Each row was made from one walk, in order. Every step used is in the known rows, and no mark comes twice. Write each row's walk.
In the rows, zero is written as 128.
Known rows:
zula difev: [120 119 145 113 138 141  49 126 104 150 153 123 142 142 149 131 149 122
 132 125 220  77 168 131 127 109 136 145 205 126  83  72 155 195 131]
nubo vebi zula nare vetose zalok: [150 151 133 141 108 143 128 160 139 149 168 148 149 171 163 159 138 105
 142 109 143  80 201  92 149 121 150 198 137 118  88  99 108 190  84]
sedezuz tipe zalok zula nare vetose: [131 128 135 125 118 156 146 112 148 124 142  98 166 157 166 147 155  94
 134 134  50 112 165  98 161  78 164 167 142 162  98 170  80 236  98]
nubo difev zula: [143 140 138 125 130 141  95  72 115 151 137 132 145  87 135 119 151 143
 124 114 159  97 169 136 147  80 110 163 197 125 137  76 106 155 105]
godug zula zalok tipe sedezuz: [191 161 146  76 125 111 137 165 122 150 135 109  82 153 147 126 173 112
 117 142 127  68 160 160 134 126 133  88 225 126 157 137 129 103 124]
vetose nare zula zalok: [166 101 150 109 138 119  79  30 138 139 119 104 114 112 147 145 121 122
 158 121 161  93 129 124 113 144 121 127 139 135 133 147 110 161 131]
zalok zula: [142 142 129 102 117 130 101 113 123 124 144 107 136 128 134 101 156 142
 137 115 103 105 176 158 136 101 144 137 155 137 103 103 108 193 127]
tipe zalok: [169 105 156  93 138 154 114 104 120 127 128 107 157 154 149 141 130 113
 130 122 141  97 157 138 154 114 141 145 235 126 105  88 128 203 161]
zula zalok vetose: [181 118 138 111 136 130  76 120 132 136 132 106 105 153 138 156 154 123
 132 139 121  76 180  97 138 117 151 133 104 152 128  67 160 182 176]
vetose zalok tipe sedezuz: [177 135 152  95 139 159 107 154 136 157 167 100 118 179 151 142 142 132
 108  98 167  67 160 119 138 105 146 114 247 101 121  92 149 117 132]
vetose zalok tipe: [194 127 148 102 141 170  68 133 133 149 165  99 128 140 160 148 121 151
 100  86 160  73 184 145 133 100 156 128 212 107 113  89 140 165 136]
nubo difev: [132 120 146 125 134 146  67 110 108 156 161 143 142 141 137 127 139 153
 126 113 164  88 156 144 141  87 129 161 143 118 126  84 138 195 120]
zalok zula nare vetose: [120 143 124 129  99 126 105 134 146 135 156 108 119 144 155 124 167 111
 160 130  84 110 177 124 137  99 158 167 107 152 108 114  93 207  97]
vebi zula godug: [ 96 140 149  97 162 118 118 160 125 161 145 109 169 139 157 123 115 166
 136  98 132 102 200 143 152 136 127 136 159 134  60  97 131 197  96]
godug zula vebi: [157 135 116 107 106 133  97 187 124 153 130 122 111 137 147 126 137 143
 124 139 142  90 159 218 129 148 134 133 156 149 120 113  99 194 138]
vebi zula zalok: [163 143 151 107 141 116 117 126 122 134 127 135 143 134 153 139 137 137
 140 108 158  93 179 119 147 141 139 132 124 133  98 102 133 170 126]
godug zula: [150 141 137  91 124 126  86 135 116 125 147 112 117 126 133 123 140 134
 123 139 134  99 165 215 132 119 136 141 209 139 131 106 100 191 131]
sedezuz tipe zalok: [150 109 151 100 153 170 119 114 125 113 142 104 183 158 155 156 121 130
 108 119 134 101 146 128 163  93 143 144 215 141 102 113 108 230 148]
godug zula nare vetose zalok tipe: [187 141 140 114 113 151  75 145 152 165 171  99  93 139 170 162 140 111
 113 124 106  78 193 174 126  99 167 156 191 130 136 150 102 170  88]
godug zula vebi dogu: [140 134 110 104 107 122 106 169 127 142 122 141 123 113 139 104 130 109
 113 141 150  70 147 201 137 175 157 128 172 147 123 130 114 184 105]
nare vetose zalok tipe: [183 132 140 127 126 175  61 121 137 142 188  91 114 161 172 161 120 165
 104  87 126  75 217 115 135  92 154 146 206 116 117  68 109 191 127]
tipe zalok zula vebi: [173 118 126 107 103 150 146 131 128 155  97 108 149 151 151 110 147 118
 130 121  90  98 166 140 143 120 151 126 161 143  88 140 115 198 151]
vetose nare zula: [133 104 144 107 149 130  79  52 138 123 147  99 126 119 138 130 122 142
 154 119 176 101 133 151 125 130 128 147 161 125 116 133  73 188 118]
sedezuz tipe zalok vetose nare: [158  93 157 105 185 166 108 100 138 105 135  97 156 173 142 168 148 124
 118 146 103  98 149  77 169  66 179 156 161 148  76 138 104 226 143]
vetose nare zula zalok tipe sedezuz: [170 123 152  94 152 111 130  85 144 148 136  95  89 144 154 130 149 117
 145 125 171  71 129  93 125 135 126  96 182 112 142 162 101  98 118]
tipe zalok zula vebi dogu: [157 116 120 102 105 136 155 115 132 148  91 128 159 127 144  90 140  81
 125 122  90  76 156 120 155 151 171 123 173 141  91 157 134 188 117]
godug zula nare vetose: [131 138 132 117 104 125  96 150 140 138 160 114 103 142 154 148 152 105
 147 154 116 102 172 178 132 117 146 170 160 153 134 120  81 205 100]
sedezuz tipe: [124 127 134 111 148 158  93 145 127 109 169 112 160 147 151 149 127 164
 115 114 162 101 146 150 150 103 140 145 162 147 110  80  98 229 133]
difev zula: [148 142 134 106 130 136 116  95 128 120 132 102 142  90 141 126 146 137
 134 120 164 104 171 148 144 111 122 145 231 139 122  50  88 164 129]
nubo vebi: [149 144 124 112 114 135 106 178 104 114 160 137 139 154 136 126 147 127
 137 124 161  84 170 134 145 120 123 158 191 121 115  35 106 199 148]
zula nare: [129 115 144 107 131 134  97 162 141 143 150 121 137 141 152 143 146 102
 157 133 181  99 129 154 139 125 152 157 132 138 109  93 134 189 124]
nare vetose zalok zula difev: [149 134 135 142 103 160  32  58 119 162 155 106 133 144 154 131 153 125
 121 100 114  80 223  95 110  79 147 154 201 130  80 116 157 193 103]
tipe sedezuz: [120 133 144 101 132 131 128 158 126 133 158 115 131 177 135 126 157 127
 142 128 177  91 136 129 144 128 130 130 218 126 119  64 132 155 142]

Which walk is each row?
[178 113 128 111 132 122  74  52 148 138 129  83 100 132 135 147 134 118
 130 137 132  68 176 116 126 141 125 134  80 150 156 106 122 177 166] => nare zula zalok vetose
[151 112 146 139 112 165  68 112 154 162 164 111 128 160 165 178 124 110
 143 110 143  93 167 114 126 110 158 174 159 137 115  90 142 197 117] => zula nare vetose zalok
[159 107 143 103 163 169 110 118 139 106 143  91 163 173 144 164 142 122
  98 141 105  86 174 103 171  80 164 155 164 154  99 101 106 236 163] => sedezuz tipe zalok vetose
[134 123 142 106 140 159 101  81 108 133 122 106 182 139 154 118 163 105
 108 127 118  89 169 109 145  68 148 137 217 139  68 170 131 214 111] => sedezuz tipe zalok zula difev
[175 133 138 108 113 152  73  71 132 142 139 104 141 129 134 121 140 132
 120  92  98  98 178 155 121  94 149 139 181 129 105 125 148 172 126] => vetose zalok zula
[164 123 141 111 109 145  90  99 150 163 130 113 140 125 144 130 151  91
 142 108 105 103 149 151 121 101 164 150 134 137 104 155 160 161 102] => vetose zalok zula nare
[171 124 145 128 124 169  75 148 155 162 179 100 114 156 181 170 131 124
 125 102 137  76 189 114 134  99 169 157 161 122 117 102 121 179 107] => zula nare vetose zalok tipe
[158 128 143 117 117 151  41  63 114 169 134 111 144 124 141 115 155 113
 120 102 146  80 188 130 107  84 148 139 203 122  77 140 185 168 111] => vetose zalok zula difev
[138 144 143  89 143 134 136 192 130 132 175 104 112 176 151 121 162 139
 123 119 174  73 157 131 152 115 138 113 218 110 121  75 111 142 127] => zalok tipe sedezuz
[172  76 132 114 146 149 113  71 157 150 103  85 122 160 144 146 130 110
 137 147 128  77 152 104 142 135 152 148 114 141  97 164  87 202 160] => tipe zalok vetose nare zula vebi
[176  91 163  96 169 145 101  90 132 117 124 101 135 171 133 156 159 107
 136 149 114  93 163  84 158  81 177 152 180 133  78 115 128 203 160] => tipe zalok vetose nare
[154 133 147 124 121 157 113 166 162 171 181 100 104 193 173 164 150 104
 131 113 149  70 165  90 137 104 161 144 205 115 124 104 134 135 102] => zula nare vetose zalok tipe sedezuz
[202 152 136 100 134 131 127 108 130 138 121  96 115  81 165 136 155 134
 120 112 144  82 186 114 141 109 123 106 213 133 141  71 106 119 131] => difev zula zalok tipe
[110 135 142 119 142 136  92  87 115 192 124 117 162  86 144 116 131 153
 128 102 117  99 190 131 140  89  96 147 210 136 119  83 142 154  88] => nubo difev zula godug
[112 138 132  95 132 121  98 129 124 165 131  89 150 127 143 101 138 151
 140 103  64 109 193 150 130 111 127 122 168 148  85 116 145 193 111] => zalok zula godug
[124 139 128 132 111 136 126 112 151 135 148 103 128 105 161 149 154 107
 157 133 145 108 173 113 144 111 133 175 186 152 124  62  72 179 101] => difev zula nare vetose
[100 101 147  99 163 124  79  67 138 166 134  80 141 118 149 130 101 150
 154 107 133 103 154 142 118 138 110 133 176 134  99 141 111 187 103] => vetose nare zula godug
[200 125 149  99 148 107  73  96 128 133 114 112  81 134 126 155 171 112
 138 167  90  88 170 128 130 104 165 132 133 154 121 146 135 165 141] => godug zula zalok vetose nare
[129  92 110 123 144 123  91  90 162 139 125 111 110 126 132 117 129 106
 135 144 159  56 143 103 136 170 169 141  73 145 108 150  91 190 110] => zalok vetose nare zula vebi dogu
[123 108 104 117 111 130 104 105 151 146 129 119 136 108 147 105  99 112
 127 117 187  60 138 156 131 197 134 131 124 139 135 122  94 191 112] => nare zula vebi dogu
[177 144 149  93 136 126 136 171 125 152 145 111 100 169 157 135 159 120
 127 122 158  66 152 100 142 126 133  91 197 120 138  85 149 111 141] => zula zalok tipe sedezuz
[101 113 131  97 144 126  82  82 139 172 143  73 148 120 149 125  93 152
 136 102 136  93 175 168 118 154  96 131 175 139 122 109 112 196 123] => nare zula godug
[136 137 141  98 128 127  51 124  99 147 145 121 120 125 139 122 158 114
 121 148 182  80 174 191 118 109 132 141 233 131 103 118 140 185 114] => godug zula difev
[118 137 148 107 147 115 135 170 142 140 149 135 153 136 156 132 148 113
 158 126 180 101 149 150 155 131 160 163  99 130  79 123 111 185  94] => vebi zula nare
[115 122 136 131 115 138  94 154 143 142 171 114 123 157 164 158 141 114
 156 132 150 101 161 124 141 120 150 172 135 147 115  70 102 218 118] => zula nare vetose
[185 161 142  93 132 122 166 132 134 145 120  99 106 116 156 127 173 114
 127 123 153  74 163  92 145 120 118  93 252 126 148  78 119  74 128] => difev zula zalok tipe sedezuz
[180 108 154 114 156 126  73 102 134 134 123 112 102 151 135 161 163 123
 148 142 120  86 163  73 137 103 167 133 105 149 103  99 155 175 158] => zula zalok vetose nare
[187 142 142  94 114 116  84 114 116 144 117 117 105 120 141 139 143 117
 129 139 120  92 161 186 122 132 128 122 185 149 145 120 135 164 141] => godug zula zalok
[113 140 149 112 155 126  83 135 106 144 153 135 156 139 153 118 152 134
 134 120 221  79 190 126 142 117 141 152 169 115  53 104 132 189  97] => vebi zula difev
[136  96 125 124 132 138  91 105 144 151 131 106 119 131 154 131 116 148
 152 120 183  93 126 152 120 156 128 137 110 135 106 141  71 194 131] => vetose nare zula vebi
[109  97 140 103 177 118  66  70 152 159 139  67 122 138 135 139 123 145
 145 129 101  88 182 113 126 123 132 140 124 147  97 136 115 197 120] => zalok vetose nare zula godug
